Every row comes from one small tree of marks. Brackets hold a mark, then the marks that hang from it, in alphabetical order. Every link used is in the known rows. Which tree was each row made from?
Known rows:
(J (T (C V))): [-38 -39 -11  20  27  48  31  48  23  -9  -5 -24  14  23 -21  11  28   8
 -39   2  51]
(N Q): [-43  32  -2 -21  33 -47 -41 -49   9 -23 -30 -31 -28  13 -30   6 -19   6
   7  18   0]
(T (C (V Q)) J): [ 15   4 -24 -23 -34 -38   2  15   5  12  -4 -10 -24  52  13  -5  -9 -14
 -20 -24  37]
(V J Q): [ 14 -18  21  -7 -19  43 -18 -50   4  -3  14  30 -55 -18  24  51  23  -9
 -12   7 -58]
(C T (V Q)): [ -6  -4  43  13 -18 -30  26  40 -20  13   9 -12  52  49  25  -3 -10   8
  14 -36 -48]
(V C (J T) (Q N)): [ 31  -9  47  24 -16  83   2 -51  26  23  10  34  -4 -53  37  34   7  -1
 -44   7  53]
(C (T J) (V (Q N))): [ 37  13   0 -16 -38 -55  -9  17 -19  31  10  -3  29  17  15 -51 -42  28
  12 -17   0]
(V (J T) (Q (N C))): [  25  -19  -17   -6   -2   95  -22  -26   46   -8   17   32  -27 -106
   38   24    7   40  -18   61   15]
(V J): [-14  -7 -10  -7  10  34 -32 -36 -19 -13  12   7 -65  10 -38  16  50 -25
 -11  22 -64]
(N (C T V) Q): [-56  83 -26   7  11 -46 -16  23   5 -29  -7 -50  38  20  14 -38 -41  21
  33  38 -35]
(H (J (T (C V)))): [-35 -45   5  42  48  51  39  17  -3 -18 -62 -50  11   1 -26  19 -16   2
  -3 -26  52]
(T (C (V (Q N))) J): [ 30   1 -26 -40 -24 -45  -7  13  12  18  -3  -8 -10  28   8 -22 -11  -6
 -13 -13  74]
(J (T C)): [-33 -48 -21   8  37  30  22  19  30 -19 -21   0 -18   3 -34  28  20  -9
 -28  -5  53]
(C T): [-22 -10   3  -1  21 -63   1   6 -28  -8 -17   8  -2  35 -44  -3  -3 -33
  30 -35 -48]
(J T): [-25 -38 -12  22  36  44  -3  11  15 -12 -20  -7 -30 -12 -42  12  22  21
 -32  10  -1]
(Q (N (C (T J)))): [ 19  23 -59 -40  27 -68 -43   9   3  -6 -17   6 -11 -39 -37 -60 -16  -4
  42  25  18]
(B (C (T J))): [  -2   15   -9   -3   -6 -102   18  -32  -68    0   -5    4  -20   64
  -75  -18  -21  -29   28  -54  -37]
(J (T (C (V (Q N))))): [-10 -48   2   2  22  44  28  37  42   2  -3 -10  34 -15   8  15  11  26
 -33   3  91]
(V (J T) Q): [  7 -36  11  21 -18 100  -4 -39  22  -6  16  31 -51 -49  26  55  15  26
 -39  24 -30]
(T C J): [  4  -1 -56 -35   0 -65 -17 -12   0  -5 -23   7 -70  43 -43  -5   0 -49
  -7 -22  36]
(C T (V J (Q N))): [ 15  -1  30  -4 -27   9   5   7 -18  20  39   5  47   5  26 -15  -1  16
  11   3 -27]

Which tree is each row?
[ -1  24 -31 -22  23 -10 -26  31  -2  -2  16 -11  30 -26 -15 -51  18   5
  31  44  -5]	(Q (N (C T (V J))))
[ 42   7 -20 -35  -4 -52 -29  -7  21   2 -20  25 -12 -54  24 -12 -35  11
  32   3  15]	(V (Q (N (C (T J)))))
[ -2  25 -19   8 -28 -54  -7  32 -46  18   9 -25   4  73 -30 -60 -15   4
   4 -18 -51]	(C (T J) V)
[ 29 -42   6  -7  -2  88 -21 -45  33   4  20  35 -27 -86  20  30   7  38
 -29  41  25]	(V (J T) (Q N))
[-13  17 -19  26 -11  85  -2  40  21 -15  19 -17  -6 -22  44   4  28  33
 -19  52 -53]	(N (C (V (J T) Q)))
[ -1  -2  33   8 -26  56  -6   4  -9   9  29 -14  -4  26  30  16  38  17
 -24  14 -59]	(C (V J Q))
[ 30   3  -7 -26  -9  17 -25 -32  17  -6  19  40 -15 -70  36  15  -1   1
  25  32 -18]	(V J (Q (N (C T))))
[-25 -45   5  20  12  53  38  42  36  -5  -5 -13  19  10  10  29  15  17
 -39  -6  54]	(J (T (C (V Q))))
[  1  11 -37 -35  47 -58 -28  21   9 -13 -18   4  15 -40 -32 -39   3 -10
  48  21  16]	(Q (N (C T)))
[-17   7  18  51  -2  86   6 -31 -10   6   8   8 -37  15 -19  24  40 -31
 -54   7 -12]	(V C (J T))
[ 15  33 -49 -28  15 -52 -34  37  -3   4  -1 -17  19 -17 -21 -75  -9  13
  32  32  13]	(Q (N (C (T J) V)))
[ 52  23  36  -4 -28 -75  -1 -32  -6  36 -23  34  14  -1  23  -8 -48 -29
  11 -55  49]	(V (C (T J)) (Q N))
[  6  45 -33   8 -31 -34  -4  49  -6  -3   0 -10   4  16  35 -36 -25  11
  20   6 -62]	(N (C (T J) (V Q)))
[ 26  -6   3 -32  16 -41 -13   2  27  -5 -20  22  14 -56  28   4 -20   5
  39   0  13]	(V (Q (N (C T))))
[  2   0  50  -1  -5 -68  46   8 -46  14  14 -15  69  50 -17 -10 -13   4
  31 -50  -2]	(B (C T (V (Q N))))
[-14  29  -4  15  -8 -20  13  62   1 -12   1 -15  35  14  39 -13  -3   5
  28   0 -61]	(N (C T (V Q)))
[-50  70 -40  -7  25 -68 -27 -12  11 -43 -26 -19   0  -8  -1 -15 -50  -1
  44  30 -29]	(N (C T) Q)
[ 10  -3  49  52 -31  97  19 -44  13  13   8  31 -27 -15  42  59  14 -14
 -55  -9  -5]	(V C (J T) Q)
[ 25 -49  -1 -19  -1  76  -1 -38  46   0  18  41 -16 -76  27  45   8  16
 -27  27  70]	(V (J (T C)) (Q N))
[-31 -54  -2  32  58  36  31  -4   3 -25 -74 -32 -13 -17 -36  34 -22 -13
   6 -32  55]	(H (J (T C)))
[ -2 -20  12 -28  -1  12  13  13  18   4  19  -4  21  19  21  21  32 -20
  -8   0  52]	(T (C (V J (Q N))))
[-26  15  26  19 -10 -28  39  -3 -74   2  35 -18  30  83 -47 -12  19 -18
  14 -30 -64]	(B (C T (V J)))
[ 34  14  56   5 -28  -3   5 -54  -8  27  13  47  17 -16  34  23 -10 -44
   4 -28  15]	(V (C T) J (Q N))
[ -2   8 -39 -12  33  49 -32  32  22  -5  13 -21  13 -51 -13 -43  34  33
  -3  70  21]	(Q (N (C (V (J T)))))
[ 15  15  60  27 -32  37   4 -52  -5  15   5  30 -32  15  40  56  24 -46
 -27 -26 -31]	(V C J Q)
[-10   3  53  15 -14 -63  55  10 -53   7  13 -18  54  75 -13   4  -9  -2
  24 -61 -38]	(B (C T (V Q)))
[ -8  28   5  10 -22 -81  28   5 -75  12  13 -28  17  93 -57 -39 -13  -7
  16 -47 -41]	(B (C (T J) V))
